Known rows, with every way that one mark hangs from another:
zotop[buka lezes]: [ 0.288  2.597 -0.874 -4.420  3.337 -3.123  2.790  0.326  1.185  1.167
  2.574  1.899 -0.403 -0.458  0.366  1.930 -1.635  0.037  2.774 -1.800
 -0.157  2.736 -1.220 -0.393  0.819 -2.577  1.784  0.645 -0.293  1.370
 -0.145 -1.499]
vukas[buka ladotif]: [ 0.909 -0.086 -0.093 -3.339  3.986 -3.419  1.219  0.934  0.927  0.511
  2.447  0.292 -1.437 -1.235  0.764  1.252  0.066  0.877  1.617 -1.517
 -1.085  2.065 -0.393  0.345 -0.774 -2.608  0.896 -0.901 -0.971  1.268
  1.221  0.059]
lezes[vukas]: [ 1.254  0.851 -0.039 -3.539  3.364 -3.311  1.725  0.341  1.103  0.212
  3.768 -0.469 -0.079 -0.545  0.450  0.146 -0.511  0.331  2.379 -2.946
 -0.177  2.999  0.227 -0.207 -1.074 -2.288  2.054  0.082 -1.248  0.908
 -1.100 -0.140]
lezes[vukas zotop[buka ladotif]]: [ 0.324  0.566 -2.132 -2.746  3.726 -2.292  1.274 -1.416 -0.831  0.720
  6.319  1.861  0.335 -0.410 -0.328  1.115 -1.495 -0.045  4.181 -3.291
 -1.739  0.462 -1.180  2.032  0.084 -3.044  3.679  1.155 -0.355  0.380
  0.435 -1.169]
buka[vukas[ladotif[kurano] lezes]]: [ 1.745  1.654  0.102 -2.023  2.779 -0.792  1.109  1.442 -0.280 -0.383
  2.988 -0.877 -1.712 -0.230  1.122  0.921  0.528  1.551  2.437 -2.100
 -0.118  2.419  1.001 -0.878 -0.718 -0.936  2.630 -2.217  0.142  1.791
  0.398  2.043]
lezes[vukas[buka ladotif[kurano]] zotop]: [ 0.369 -0.259  0.777 -1.891  4.818 -1.673  0.139  0.332  0.842  1.088
  5.349  0.058 -0.695 -0.347  1.057  0.498  1.220  0.475  3.110 -4.102
 -2.221 -0.253  0.499  1.837 -1.551 -3.022  2.702 -1.141  0.593  0.745
  1.012  1.598]
buka[kurano zotop[ladotif lezes]]: [-0.429  3.043 -1.615 -3.340  1.239 -2.096  1.888  0.145  2.720  1.474
  2.491  0.637  0.509  0.025  0.824  1.668  0.536  1.084  1.753 -3.231
 -2.930 -0.335 -1.968 -0.480 -0.720 -1.660  1.827 -1.280 -1.454  0.404
 -0.331 -0.822]
lezes[vukas[buka] zotop]: [ 0.994  0.381  0.002 -2.286  4.390 -2.336  1.407 -0.467  0.794  0.363
  4.969 -0.303  0.338 -0.618 -0.046 -0.298  1.102  0.428  2.203 -3.381
 -1.773  1.279  0.637  1.309 -1.404 -3.761  2.727  0.141 -0.768  1.282
 -0.762 -0.218]
lezes[vukas zotop[ladotif]]: [ 0.620  0.794 -1.124 -2.339  2.954 -2.405  1.277 -1.188  0.294  1.060
  6.193  0.352  0.632  0.303  0.253  0.551 -0.444 -0.074  3.826 -3.214
 -1.748  1.086 -0.961  1.688 -0.356 -2.742  3.224 -0.201 -1.071  0.322
 -0.132 -0.762]
lezes[vukas[buka] zotop[ladotif]]: [ 0.702  0.319 -0.706 -1.719  4.127 -2.112  0.667 -1.315 -0.015  1.025
  5.835  0.863  0.608 -0.378  0.034  0.404  0.213  0.078  3.106 -2.992
 -2.227 -0.556 -0.320  2.124 -0.905 -3.349  2.850  0.338 -1.008  0.012
  0.404 -0.396]
lezes[vukas[ladotif]]: [ 0.332  0.508 -0.532 -2.571  3.940 -2.802  1.332 -0.078  0.721  0.101
  3.960  0.027 -1.033 -0.785  0.927  1.050 -0.481  0.550  2.839 -2.496
 -1.076  2.425  0.356  0.152 -0.943 -2.339  2.188 -0.399 -0.755  0.785
  0.242  0.402]
ladotif[kurano vukas zotop[lezes]]: [-0.351  4.217  0.087 -2.826  1.133 -0.665  1.821  2.051  2.882  2.880
  2.668 -1.637 -1.283  1.502  0.976  0.678 -0.589  0.232  1.967 -4.611
  1.999  2.981 -1.310  1.068 -0.150 -2.633  1.316 -2.184  0.051  1.342
 -1.932  1.902]
zotop[buka ladotif[kurano vukas] lezes]: [-0.506  2.833 -1.103 -2.963  2.135 -1.058  1.663  0.875  0.704  2.080
  3.460  1.852 -1.257  0.070  0.863  2.138 -2.489  0.059  3.427 -2.834
  0.812  1.580 -2.328  1.303  1.125 -1.977  2.622  0.095  0.929  0.421
  0.951  0.557]
lezes[vukas[buka[kurano]]]: [ 1.204  1.082 -0.659 -2.608  3.872 -2.152  1.037  0.630  0.461  0.337
  2.699 -0.130 -0.275 -1.085  1.104 -0.867  1.541  1.013  0.739 -3.365
 -2.029  0.688  1.584  0.041 -2.659 -2.884  1.590 -0.414 -0.865  0.630
 -1.194  0.285]
vukas[buka ladotif[zotop] lezes]: [ 1.516  2.150 -0.517 -1.572  3.729 -0.802  0.483  0.854  1.191  1.903
  2.776 -0.766 -2.322 -0.342  1.433  1.183  0.175  1.392  1.318 -2.130
 -0.549  1.221 -0.200  0.895 -0.789 -3.447  1.114 -2.407 -0.492  2.132
  0.621  0.968]
buka[vukas]: [ 1.998  1.424 -0.623 -3.276  2.344 -3.363  2.316  1.205  0.225 -1.232
  2.852 -1.024 -0.203 -0.662 -0.474 -0.023  0.076  1.200  1.609 -1.971
 -0.030  3.961  0.155 -1.336 -1.047 -1.524  1.751 -0.780 -1.657  1.268
 -1.531 -0.333]
zotop[buka]: [ 1.367  0.896 -1.261 -4.462  2.993 -3.921  2.239  0.951  0.093  0.243
  2.844  0.921 -0.345 -0.599  0.127  1.347 -1.944  0.414  2.240 -2.024
  0.429  3.717 -1.052 -0.040  0.181 -2.061  1.522  0.054 -0.527  1.662
 -0.401 -1.420]
ladotif[kurano vukas[buka lezes] zotop]: [ 2.007  2.722 -0.078 -1.427  2.094  0.447  0.523  2.475  1.736  2.406
  2.806 -1.998 -2.017  0.465  1.119 -0.008  0.490  1.004  0.700 -3.902
  1.892  1.532 -0.573  1.811 -1.177 -3.371  1.288 -2.547  0.664  2.280
 -1.567  2.641]
vukas[lezes]: [ 2.530  1.675 -0.097 -3.054  2.076 -2.251  2.106  0.975  1.202  1.060
  2.699 -0.718 -0.756  0.085  1.261  0.776 -0.572  0.711  2.054 -1.307
  0.167  3.544  0.150 -0.129 -0.545 -2.278  1.400 -1.095 -0.733  2.369
 -0.564 -0.239]
ladotif[vukas zotop]: [ 0.869  2.745 -1.007 -2.544  1.121 -1.661  1.866  2.005  1.787  1.064
  3.054 -2.422 -1.000  0.524 -0.030 -0.051 -0.876  0.791  1.163 -3.911
  2.135  4.355 -1.271  1.060 -0.737 -2.826  1.034 -1.827 -0.950  1.755
 -2.033  1.028]

Rows:
[ 1.983  1.760 -0.109 -1.703  2.240 -0.858  1.321  1.208  1.123  0.594
  2.290 -0.976 -1.564 -0.880  0.797 -0.181  0.220  1.475  0.652 -1.492
  1.087  2.773  0.405  0.804 -0.961 -3.421  1.793 -0.771 -0.097  2.480
 -0.434  0.580] : ladotif[vukas[buka lezes]]
[-0.994  2.022 -0.326 -2.762  3.937 -1.754  1.537 -0.718  2.728  0.257
  3.527  0.514 -0.849 -1.072  0.924  1.567  0.441  1.171  2.901 -3.134
 -1.846  0.701 -0.708 -0.556 -0.671 -2.433  2.641 -0.272 -0.950  0.869
 -0.317 -0.343] : buka[zotop[lezes[vukas[ladotif]]]]
[ 1.434  1.048  0.548 -2.916  2.631 -1.501  0.976  1.835  1.450  1.526
  3.098 -0.654 -1.619  0.355  1.904  1.706 -0.471  0.840  2.827 -2.179
 -0.058  2.565 -0.245  0.204 -0.306 -1.368  1.960 -2.177  0.558  1.673
  0.946  1.532] : vukas[ladotif[kurano] lezes]
[ 0.100  1.673 -2.587 -2.442  3.082 -2.033  1.606  1.296 -1.798 -1.820
  2.686  0.753 -1.296 -1.698  0.391  0.679  0.334  1.993  1.482 -2.490
 -1.997  1.845  0.971 -1.403 -1.052 -1.771  2.740 -0.890 -0.306  1.032
  0.445  0.301] : zotop[buka[kurano vukas[ladotif]]]
[ 0.193  3.280  0.686 -2.521  4.811 -1.118  0.787  0.735  2.694  3.110
  3.199  0.087 -0.875  0.579  1.353  0.342  0.444 -0.304  2.095 -4.360
  0.003 -0.198  0.188  0.875 -1.155 -3.328  1.409 -1.224 -0.288  0.713
 -1.652  1.555] : ladotif[kurano zotop[lezes[vukas[buka]]]]
[ 0.978  0.829  0.031 -2.820  3.006 -2.813  1.190  1.765  0.184 -1.180
  3.042 -0.878 -1.050 -0.282  0.484  0.989  0.276  1.174  2.341 -2.518
 -0.186  2.762  0.298 -0.937 -0.715 -1.104  1.877 -2.085 -0.457  1.038
  0.086  1.642] : buka[vukas[ladotif[kurano]]]
[ 0.418  2.812 -2.279 -1.661  2.013 -1.583  1.223  1.703  0.113 -0.757
  2.692 -1.543 -1.384 -0.135  0.369 -0.085  1.125  2.006  0.918 -3.857
 -1.648  1.941  0.942 -0.936 -1.726 -2.164  1.337 -3.066 -1.467  1.207
 -1.292  1.568] : buka[kurano vukas[ladotif[zotop]]]
[-0.353  4.269 -0.711 -2.632  1.472 -1.352  2.304  1.210  2.523  2.256
  2.565 -1.640 -1.146  0.771  0.397  0.761 -0.663  0.579  1.474 -3.583
  1.539  3.733 -1.178  0.828 -0.284 -3.317  1.191 -1.689 -0.682  1.842
 -1.705  0.591] : ladotif[vukas zotop[lezes]]
[ 1.702  1.789 -1.034 -2.315  1.469 -1.568  1.684 -0.443  0.356  2.072
  5.284 -0.153  0.274  0.693  0.652  1.089 -0.687  0.466  3.468 -1.845
 -1.683  1.591 -1.296  1.320  0.308 -2.387  2.959 -1.058 -0.678  1.440
  0.829 -0.509] : vukas[lezes[zotop[ladotif]]]
[-0.777  3.093 -0.786 -3.482  3.615 -1.457  1.373  1.324  1.614  2.849
  2.928  1.227 -1.907  0.621  1.417  2.702 -1.576  0.041  3.307 -3.853
  0.032  1.386 -1.496  0.676  0.662 -2.666  1.515 -1.537  0.913  1.085
  0.520  1.352] : vukas[ladotif[kurano zotop[buka lezes]]]
[ 1.310  2.095 -1.319 -1.677  0.999 -0.534  1.397  0.508  0.554  1.358
  3.769 -0.671 -1.286 -0.166  0.825  1.113 -1.418  0.968  2.179 -1.352
  0.745  2.684 -1.328  1.420  0.141 -2.073  2.647 -0.851 -0.416  1.682
  0.496  0.615] : zotop[ladotif[vukas[lezes]]]
[ 0.595  1.663 -0.845 -1.073  3.221 -0.561  0.961  0.360 -0.084  1.142
  3.412 -0.396 -1.091 -0.540  1.597  0.375  2.220  1.832  1.458 -2.678
 -3.663 -0.021  1.346  0.924 -1.409 -3.547  2.685 -2.035  0.406  1.834
  1.509  0.875] : vukas[buka[kurano] ladotif lezes[zotop]]
[ 2.067  3.041 -1.373 -2.058  1.498 -1.026  1.879  1.367 -0.501 -0.860
  2.241 -1.249 -0.614 -0.546  0.869 -0.626  1.695  2.120  0.965 -2.162
 -1.361  2.487  1.933 -1.610 -1.781 -1.672  2.585 -1.662 -1.089  1.933
 -1.420  0.613] : buka[kurano vukas[lezes]]
[ 1.180  0.465 -0.627 -2.316  2.664 -2.496  1.553  1.184  1.156 -2.248
  3.265 -1.001 -0.887 -1.320 -0.435  0.907  0.905  2.291  1.485 -2.610
 -0.788  2.077 -0.802 -1.549 -1.091 -1.388  2.189 -1.636 -1.753  1.381
 -0.891  0.180] : buka[vukas[ladotif] zotop]
[-0.227  3.205 -0.835 -2.133  2.256 -0.493  1.838  1.285  3.194  0.355
  1.278 -0.700 -0.600 -1.121  0.647 -0.198  2.169  2.146 -0.368 -3.764
 -1.229  0.538 -0.718 -0.029 -1.700 -2.998  1.676 -1.315 -0.473  1.187
 -1.504  0.195] : ladotif[vukas[buka[kurano zotop[lezes]]]]
[ 2.306  1.325  0.172 -2.420  2.991 -1.620  1.707  0.412  0.644  1.302
  3.916 -0.444 -0.125 -0.036  0.630 -0.099  1.243  0.708  1.750 -2.140
 -1.650  1.446  0.343  1.193 -0.735 -3.447  2.232 -1.170 -0.418  2.281
 -0.047 -0.408] : vukas[buka lezes[zotop]]
[ 0.781  4.115 -2.555 -1.310  1.427  0.528  1.580  1.785  0.053  1.584
  2.718 -1.179 -2.018 -0.124  0.703 -0.007 -0.614  1.685  0.719 -4.111
  0.880  2.578 -0.005  1.216 -0.822 -3.394  2.309 -1.574  0.614  2.266
 -1.523  1.200] : ladotif[vukas[lezes] zotop[buka[kurano]]]
[-0.089  1.110  1.181 -3.237  3.838 -1.791  0.951  1.223  3.659  1.389
  2.193  0.710 -0.957 -0.498  1.264  1.945  0.983  1.277  1.993 -3.217
 -1.443 -0.225 -1.513 -0.033 -0.691 -2.078  1.146 -1.676  0.098  1.123
  0.342  0.732] : vukas[buka[zotop[lezes]] ladotif[kurano]]
[-0.496  2.224 -0.781 -2.989  3.857 -1.924  1.726  0.977 -0.145 -0.329
  2.821  1.920 -1.451 -0.683  0.643  1.939 -0.450  0.892  3.131 -2.522
 -0.460  1.630 -0.147 -0.926  0.472 -1.456  2.667 -0.739  0.739  1.040
  0.916  1.031] : zotop[buka[vukas[ladotif[kurano]]] lezes]
[-0.233  3.887 -1.895 -3.159  2.734 -1.777  2.627  0.537 -0.756 -0.968
  1.787  1.358 -0.390 -0.929  0.252  0.529  0.272  1.282  1.525 -2.569
 -1.801  1.918  1.072 -1.435 -0.654 -2.141  2.552 -0.150 -0.382  1.098
 -0.746 -0.404] : zotop[buka[kurano vukas] lezes]
[-0.756  2.992 -1.769 -2.654  2.504 -1.043  1.417 -0.835  2.411  1.269
  3.510  0.862  0.502 -0.287  0.900  1.202  0.654  0.959  2.293 -3.982
 -3.191 -1.231 -0.803 -0.274 -1.414 -2.188  2.854 -0.527 -1.239 -0.347
 -0.724 -0.559] : buka[kurano zotop[ladotif lezes[vukas]]]
[ 1.481  2.335 -0.908 -0.943  1.600  0.515  1.185  2.067  1.940  0.078
  1.880 -1.799 -1.253 -1.292  0.700 -0.618  2.123  2.814 -0.642 -3.171
 -0.819  0.716 -0.239  0.223 -2.411 -3.005  2.047 -1.902 -0.329  2.080
 -1.589  0.929] : ladotif[vukas[buka[kurano zotop] lezes]]
[ 1.673  2.776 -2.094 -1.112  1.205  0.029  1.230  0.544  0.464 -1.093
  3.270 -0.669 -0.028 -0.771  0.085  0.623  1.281  2.273  1.160 -2.655
 -2.381 -0.172 -0.240 -1.061 -1.723 -1.128  2.770 -1.856 -1.377  0.990
 -0.881  0.458] : buka[kurano vukas[lezes] zotop[ladotif]]
[ 1.466  0.545  0.608 -2.730  2.373 -1.593  1.092  2.584  2.812  0.196
  2.842 -1.540 -0.590 -0.714  0.062  0.099  0.681  1.701  0.453 -4.154
  1.252  1.371 -1.793  1.072 -1.548 -2.023  1.166 -1.463 -0.256  1.397
 -1.963  1.057] : ladotif[kurano vukas[buka[zotop]]]
[ 1.603  1.849 -1.682 -1.836  2.198 -0.402  0.545  0.787  1.360  1.167
  2.804  0.354 -0.389 -0.998  0.908  1.218  1.371  1.830  0.451 -2.467
 -2.536 -1.327 -1.069  0.294 -1.634 -2.430  1.847 -1.550 -1.180  1.029
 -0.242  0.161] : vukas[buka[kurano zotop[ladotif]] lezes]
[ 0.110  3.430 -0.353 -2.166  4.587 -1.517  1.288 -0.155  2.036  2.279
  3.043  0.203 -0.725 -0.237  0.891  0.563  0.342  0.084  1.576 -3.743
 -0.416  0.613  0.308  0.607 -1.054 -4.086  1.441 -0.473 -0.960  1.101
 -1.108  0.093] : ladotif[zotop[lezes[vukas[buka]]]]
[-0.131  2.111 -3.092 -2.285  1.248 -1.569  1.586  0.985 -0.710  0.452
  3.454  0.797 -0.911 -0.684  0.342  0.642 -1.486  1.003  1.479 -2.810
 -0.412  1.835 -1.539  1.038 -0.484 -2.417  2.579 -0.293 -0.093  0.349
 -0.005  0.420] : zotop[buka[kurano] ladotif[vukas]]
[ 2.687  1.900 -0.643 -2.022  1.917 -1.150  1.927  1.010  1.593 -1.637
  3.003 -1.459 -0.532 -0.891 -0.396  0.133  1.345  2.141  1.176 -2.152
 -0.162  2.205 -0.352 -1.463 -1.358 -1.473  2.400 -1.336 -1.503  2.344
 -2.155 -0.047] : buka[vukas[lezes] zotop]
[ 0.190  1.619 -2.419 -2.230  3.564 -1.935  1.962 -0.154 -0.659  0.085
  4.968  0.485  0.302 -0.390  0.192 -0.494  0.585  0.620  2.683 -4.430
 -2.388  1.026  0.881  0.679 -1.317 -3.445  3.252  0.268  0.173  0.907
 -0.989 -0.749] : lezes[vukas zotop[buka[kurano]]]
[-0.572  3.073 -0.981 -2.672  1.332 -1.483  2.000  0.112  1.381  1.441
  3.108  0.383 -0.614 -0.041  0.710  1.563 -1.382  0.292  2.747 -1.874
  0.097  2.983 -1.831  1.066  0.548 -2.238  2.224 -0.471 -0.828  0.727
  0.583 -0.032] : zotop[ladotif[vukas] lezes]
